Each row was made from one path, in order. Every step used is in the known rows, and no mark comes twice. Write each row's path.
Known rows:
gasekis -> nokif -> botogu -> pakof: [ 17  -9   8 -17 -12  12  -5  -8   6 -16  -1  14   8  11  -5   4  -5  17
 -15   1   5  22  -8   1  -5 -19 -21  -5 -10 -10 -13 -11]
musad -> pakof -> zupiz -> soriz: [-16  -4 -35  19 -25   2   7   9  -4 -12 -15  -4   6  -1  34   1   9   0
  -2 -15   1  -5  -7  13   0  -2 -29  -3 -11   0 -27   0]
musad -> pakof -> gasekis: [-11 -15 -14  18 -26  10  13  -4  -8 -12  -1  12   6   7   3   3  11   2
   5 -16  -7 -12  -6  15  -1 -16  -6  -7 -24  -1 -20  19]
soriz -> zupiz -> pakof -> zaku -> nokif: [-21  11 -19   5  37   4  10 -11  -2   5  23  15  16   4   5  -2   5   4
  13  -8   3  -4 -11   9  11   8  -7  -2  23   2  19 -17]
soriz -> zupiz -> pakof -> gasekis -> nokif -> botogu: [  3 -12   7  -6  10   7  30  -3   5 -22  16  16  13   3 -15   4  19  -4
   9 -10   3   0 -23   0   2   9  -5 -12   3  -9  17  11]
taru -> nokif: [-23 -25  -5   5  -6   8   0  -9  -2 -33   2   3   5   4  -7  22  -5   4
  -2  -6   6   0 -12   9  -2 -20  -7  -3 -23 -12 -20 -14]
zupiz -> pakof -> gasekis -> nokif -> zaku: [  3   1   0  -1 -12  15  36   0   2 -29   0   6   9   5  -6   3  24  -7
   3 -11   6 -22 -19   6   4 -10  -3  -7 -32 -17   7  18]
musad -> pakof: [ -8 -14 -34  19 -15   4  -5  -3  -3 -14   7  12  10   6   3   3  -6   4
  -1 -13  -6  -1  -7  17  -1 -24  -5  -9 -22  -2 -27  -2]
zupiz -> pakof -> musad -> soriz: [-18  -9 -12  25 -12   8  14  10  -2 -10  -9  -4   5   6   4  11  17   4
   7  -6  -5  -6  -7  24   1 -14  29  -3  -3  28   3  -7]
zupiz -> nokif -> gasekis: [ 17 -12   7  13 -14  11  -2  -3  15  -5   5   9   6   1   1  -1  -6   0
  -9 -10   2 -16 -23  10  -2  -6  -6  -2  -8  -9 -16 -39]
botogu -> pakof -> zaku: [ -9   5   3  -8 -10  14  -9 -15  -9  -5  -5  12  14  16  31   2   0  20
  -4  -1  -3   6   2  12   7 -21 -21   6  -2   3 -21 -21]
zaku -> pakof -> zupiz: [-15 -11   5   4 -24   6   3 -11 -21  -8  -5   9   2   6  30   0  26   0
   0  -4   4  -5 -22  16   1  -4 -11  -2 -13   2   2 -11]
nokif -> zupiz: [-10  -5  -4   1 -27   2  -4  -2  12  -9   4   6  16   7  -9  -1  -3   3
 -28  -7  -4  -3 -21   7   3 -17  -6   1 -20  -6 -27 -13]
taru -> nokif -> zaku: [-23 -16  -7   0  10   8   1  -8  13 -35   5   2  11   3 -15  21  -3   2
  -4  -3   7   2 -14   4   7 -28  -5  -8 -45 -17 -28  -4]
nokif -> zaku: [-10  -5  -6  -1   0   9  -2  -2  14 -12   4   7  17   7  -4   0  -2   4
 -14  -6  -3   3 -18   6  10 -30  -4  -6 -42  -8 -32  -4]
zaku -> nokif -> botogu -> pakof -> musad: [ -6  -3  14  -5   5  12  -3 -18  14  22  -2  16  -1   9 -18   9  -5  24
  -7   6   8  29  12   5   0 -14 -23   1   4  31  -5 -11]
nokif -> taru: [  4  -6  -4  12  -5  11  -7   2  15  -5   3  -7   9   5   6   0  -4 -12
  -2  -7  -3  -3 -20   4   5 -23  -9  -3 -25  -5 -28  -1]
botogu -> pakof -> zupiz -> nokif: [ 21   4   5  -8 -21   5   1 -12 -11  -2  -3  11   1  15  29   1   3  16
  -5  -1  11 -18  -1  10  -6   3 -25   6  -3  -8 -15 -11]
zaku -> nokif: [-10  -6  -5   7  -3   9   1  -7   4  10   5   9   3   3 -12   0  -8   8
 -11  -6   3   3 -13   6  -1 -14  -9   0 -10  -6  -6 -10]
nokif -> zaku -> pakof -> zupiz: [-15  -2   3  -2  -9   7   3 -11  -7 -10  -4   8   9   6  22  -1  28  -2
   0  -2   6  -3 -23  11  11 -13  -9  -5 -34  -4  -6  -2]
nokif -> gasekis -> pakof: [-14  -9  35   8 -19  16   3   3  20 -10   3  10  10   3   5   2   0  -2
   3 -15  -6  -6 -18  10   2 -19 -11  -7 -16  -5 -10 -41]
musad -> soriz -> zupiz -> pakof -> zaku -> nokif: [-20  11 -20  16  37   2   5   3   0   5  13   1  18   4   6   0  10   6
  14  -5  -3  -1 -16  10  11   5  28  -5  25   1  22  -8]
soriz -> zupiz -> pakof -> zaku -> nokif -> botogu: [-19   4 -15  -1  45   4   6 -15  19   8  20  19  18   3   1  -1   2   3
   7  -7   1  21 -16  -2  12   5  -4  -6  31   6  19 -16]
pakof -> gasekis: [-12 -15  16   3 -26  13  16  -4  -4  -7  -5   9   6   7   4   3  13   4
  -5 -11  -6 -11 -16  10   1 -13  -8  -1 -23  -3 -17   8]
nokif -> botogu -> pakof -> musad: [ -6 -10  15  -7  -9  12  -4 -14  11   3  -6  15   5  13  -3  11   1  21
  -7   3   1  27   9  11   1 -22 -22  -1  -6  33 -23 -15]
zupiz -> nokif -> zaku -> pakof -> musad: [ 17  -7   7   7   8  12   3  -9  -4  -9   3   7   3  -1  -9   8  22  -4
   7   0  15  -6  -9  20   8 -10 -10  -2 -22  23  -2  -5]
botogu -> pakof -> musad -> soriz: [ -8  -3   9  10 -16  10  -6   4  -9  -1 -12  -2   4  14   3  12   8  23
   1   7  -4   6   9  22   1 -21  11   2 -12  27 -20  -6]
musad -> soriz -> zupiz: [-10 -12  -5  12  15  -1  -8  12  -1  -8  13  -1  21   7  -9   2   2  10
   1  -3 -10   5 -22  11   6 -10  27 -11 -13  -5 -19  -4]
gasekis -> pakof -> zupiz: [-15  -4  22   0 -25  10   8   2   2 -14  -6  11   4   9  32   1  19  -1
   0 -17   3  -9 -10   6   1 -14 -15  -6 -14  -5 -15 -10]
musad -> soriz: [ -9 -15  -5  16 -15   7  -6  10   1  -8  -6  -3  11   7   4   3   2   7
  -9  -5 -10   4 -21  12   0 -24  27  -6 -19  -5 -20  -4]
musad -> pakof -> zaku -> nokif -> botogu: [ -9  -5 -35  16  14  10 -14 -15  21   6   1  18   9   5   8   0   1   2
  -8 -11   0  30  -1  -1   7 -22  -6 -10  12   8 -13  -5]
soriz -> zupiz -> nokif -> zaku -> pakof: [ 17  -5   4  -4  38   2   0  -9  -6 -10  28  10  20  -1 -18   0   6   0
  15   1  10  -6 -26  12  10   4  -9  -7 -20 -11   4  -4]
soriz -> zupiz -> pakof -> musad: [-21  -4 -10   9  16   1  18  -3  -7  -9  19  14  12   4  -9  10  12   3
  16  -9   2 -10  -5  23   6   2  -8  -5   0  30   1 -15]

Which path is each row?
[-18  -5 -14   1  17  -2  15  -4  -5 -12  25  12  20   7  -6   2  -4   3
  13  -8  -4 -10 -21  15   3   2  -6  -5  -3  -5   4 -13] => soriz -> zupiz -> pakof
[ 34  -6  -6  13   2  10  -6   2  16  -5   7  -6   5   2   4   0  -7 -15
   0  -6   6 -15 -20   2   1 -11 -10   0 -14 -11 -22  -2] => zupiz -> nokif -> taru
[  4   2  -5  15   8  12  -5  -2  19  14   8  -7   2   1 -10  -2  -9  -9
  -2  -3   4  -2 -17  -1   3 -15 -11  -2 -14  -8 -10   3] => zaku -> nokif -> taru
[-15  -1  18   1  -7  18  -3  -2   5 -16  -5  12  13   6  33   4  13  -1
   2 -16  -3   3  -6   7   8 -26 -12  -4  -2   2 -15 -21] => gasekis -> pakof -> zaku
[  1   2   0  -3 -11  10  14   8 -10 -26 -17 -10   5  -8  21   0  34  -8
  -3  -2  16  -2 -25   8   7   3 -31  -3 -26 -11   2  -1] => gasekis -> nokif -> zaku -> pakof -> zupiz -> soriz
[ 28  -5   7  28  35   4 -10  12  -4  -2  13 -17   6  -4 -11   8  23 -15
  31   6   8  -8 -16  18   9   9  20  -7   2  24   7   7] => zaku -> pakof -> musad -> soriz -> zupiz -> nokif -> taru
[ 17  -2  -3  17  38   4  -4  13  13  -8  13  -1  17   2 -21   9  16   4
   5  -1   7  -4  -7  11  14  -7  26 -12 -20  18 -25   4] => pakof -> musad -> soriz -> zupiz -> nokif -> zaku
[-13 -10   0  20  15   3  -6  14  -2  -6   7   1  13   5 -11  10  17   8
   4  -3  -4   4  -6  17   9 -11  25 -10 -11  29 -24  -4] => pakof -> musad -> soriz -> zupiz
[ 26   5  23  -3 -20  19  11   0  -3 -14  -4  -6   1  10   3   3  12  -2
   9   2   7 -19  -5   3  -2  -9 -24   0 -25 -15 -10  22] => botogu -> pakof -> gasekis -> nokif -> taru
[-18  -6 -16  13  17  -3  11  10  -4 -11  16  -1  22   6  -5   3   1   6
  15  -4 -10  -6 -25  16   4   0  29  -8  -1  -5   7  -4] => musad -> soriz -> zupiz -> pakof
[  9 -13  14   3 -30  16  18   2 -10 -23  -5   9   1   3  -1   3  22  -1
  -9 -11   5 -14 -14   6  -3 -12  -8  -5 -24 -12 -11   9] => pakof -> gasekis -> nokif
[ 18  -9   2  -1   9   9   2 -10  -2 -10   8   5  10   0  -5  -1   7  -3
   4   0   9  -7 -25  13   6 -10  -9  -3 -25 -12   3  -5] => zupiz -> nokif -> zaku -> pakof
[ 27 -11   9 -15  -2   8  -5 -16  13   2   3  14  10  11  -1   2 -18  19
  -9   2   3  15  -7   2  -5  -9 -21   1   2  -7 -12 -13] => zupiz -> nokif -> botogu -> pakof
[ 25  -9  14  -6  -2  12  -3 -14  12   3  -3  16   1   9  -4  11  -3  19
  -6   2  10  15   8   9  -3 -10 -23   3   5  27 -16 -14] => zupiz -> nokif -> botogu -> pakof -> musad
[-16 -14   9  20  16   2  -4   7 -20  -6   8  -1  11   1 -12  10  28   6
  20   4  -2   6 -12  27   9  -3  23  -8  -6  32   4  -5] => zaku -> pakof -> musad -> soriz -> zupiz
[ 23 -11  28  -6  18   5   5  -2   8   5   7   4  16  10 -12   5   2  20
  11   6  -4   8 -11   2   0  12  12  -6   8  -7  -1  18] => musad -> soriz -> zupiz -> nokif -> botogu -> pakof -> gasekis
[-28 -17   6  15  43   3  -3   2  -7 -32  11  -9  13  -2 -30  29  27   3
  28   9   9   8 -10  20  14  -8  24 -13 -30  19  -1   5] => taru -> nokif -> zaku -> pakof -> musad -> soriz -> zupiz
[ 18 -10  -4   1  21   0  -2  -2  -2  -8  25  12  15   2 -11   1  -8   4
   1  -8   6 -11 -18   8   1   4  -9  -5  -3  -9 -17 -13] => soriz -> zupiz -> nokif
[-20  -7   5   1   5   3  32  -6 -10 -10  19  11  16   6  -4   3  12   2
  20 -11  -6 -21 -19  14   4  10  -6  -4  -4  -4  11   8] => soriz -> zupiz -> pakof -> gasekis
[-13   4  -8   8   4  14  -7 -10   3   7  -2  12   6   4  14  -1   4   6
 -12  -8   3   6  -7   4   8 -17  -8   1   6   3  -9 -17] => pakof -> zaku -> nokif
[-14 -19  25   3 -25  13  17 -11 -22  -7  -4   7   4   3   4   2  23   0
  10  -4  -4  -8 -21  18   1  -5  -9   0 -18   1  11   7] => zaku -> pakof -> gasekis
[ 12  -4  39  14  19  11   3   6  18  -8  20  15   8  -2 -12  10  11  -3
  18 -15   9 -16  -3  14   5   6 -15  -9   5  22  -7 -41] => soriz -> zupiz -> nokif -> gasekis -> pakof -> musad
[ -8  -2  11  -2 -17  11   0 -10 -10  -1  -4  12   3  13   2  11   3  22
  -1   1   3   1  12  20   1 -19 -24   5 -14  29 -23 -16] => botogu -> pakof -> musad
[-15  -1  38  31  -4  18   1  15  24  10  -8  -2  -2  -1 -13   9  16   2
   8  -8   0   1  -2  12   5 -14  21  -8   1  25   6 -29] => zaku -> nokif -> gasekis -> pakof -> musad -> soriz
[-14 -16  10  11 -14  11   3  -8 -19  -7  -3   9  -1   2  -1   9  23   2
   7  -3   4   3  -7  26   3 -14 -11   0 -12  33   0 -15] => zaku -> pakof -> musad
[-10  13   3  -6   3  13  -7 -18  -5  14  -1  13   7  12  16   0  -5  23
  -4   2   4   7   6   8   5 -13 -23   8   8   2  -5 -17] => botogu -> pakof -> zaku -> nokif
[ 13 -19  -2  -3 -11  11  -3   0  15 -22  -1  13   7   4  -7   3   4   0
 -22 -10   5  21 -20  -2  -2 -24  -6 -11 -14  -9 -18 -11] => gasekis -> nokif -> botogu
[-18  14  -9   5  -6   8  -2   4  18   9 -12  -8  13  -8   6  -3   1   2
 -27  -6   3   7 -13   0  12   2 -30  11  14   1 -11 -18] => pakof -> zaku -> nokif -> zupiz -> soriz
[ 17   6  18  -4  -3  11   9   2  17 -15   0   9   7   6  24   1  18  -6
  -1 -14  13 -17 -11  -1   5 -10 -13  -7 -24 -16 -16  -1] => gasekis -> pakof -> zupiz -> nokif -> zaku
[ 22 -18   0  -4  29   1  -6  -6  18  -3  22  16  18   2 -15   1 -10   4
  -5  -7   3  14 -22  -2   2   1  -8 -10   4  -6 -16 -12] => soriz -> zupiz -> nokif -> botogu
[  2   4   0   7  18   6  30  15   0 -30  13  -4  19   4 -17   3  29  -3
  15  -5   0 -20 -25   7  10   2  30 -15 -25 -19  12  28] => musad -> soriz -> zupiz -> pakof -> gasekis -> nokif -> zaku
[ 32  -3  -5  10  32   3  -8   4  13  -5  27  -3  15   2  -8  -1  -8 -13
  11  -5   6 -15 -22   1   6   2 -11  -6  -8 -12 -20   0] => soriz -> zupiz -> nokif -> taru
[ -6 -14  30 -16 -20  15  11 -16   8   5  -7  13   9  14   2   4   2  20
  -4   1  -6  15  -6   3  -1 -12 -20   0 -12   0 -12   8] => nokif -> botogu -> pakof -> gasekis
[-16  15 -40  20  -5   4  -5   4  16   4  -9  -6  14  -8   5  -2  -2   1
 -17 -11   2   6  -4   5   9  -1 -28   4  12   1 -13  -6] => musad -> pakof -> zaku -> nokif -> zupiz -> soriz
[-10   1  10   8  13   2  -7   6 -11   0   8   1  14  12 -10  11   7  26
  12   8  -3   6   7  21   6  -8  10  -3  -7  28 -19  -6] => botogu -> pakof -> musad -> soriz -> zupiz
[  1  10  -9  16  16  16 -13  -6  18  11   0  -3   5   2  16  -4   5 -12
  -2  -5   4   2 -11  -3  13 -18 -10  -1   0   1 -13  -5] => pakof -> zaku -> nokif -> taru
[  0  -5   3   0   1   6  34   3 -15 -26  18  12  11   3 -10   4  21  -3
  15 -12   5 -26 -19  11   0  12  -6  -7  -6 -12  16  10] => soriz -> zupiz -> pakof -> gasekis -> nokif
[ 20 -11  -5  13  21  -1  -7  12  -1  -7  17  -1  17   3 -11   2  -2   7
   4  -3  -1  -7 -22  10   2   3  26  -9  -1 -11 -14  -3] => musad -> soriz -> zupiz -> nokif
[-14  -2  33  10  -6  16   5   0  25   9   6  10   3  -1 -10   0  -5   2
   3 -13   1  -3 -14   5   0 -12 -13  -5  -4  -8   7 -36] => zaku -> nokif -> gasekis -> pakof
[ 21   1   6 -17  35   6 -14 -18  10   0  15  19  22  11  12   1  -5  17
   1   1   5  20  -4   0   8   2 -22  -2  23   2 -14 -20] => soriz -> zupiz -> nokif -> botogu -> pakof -> zaku
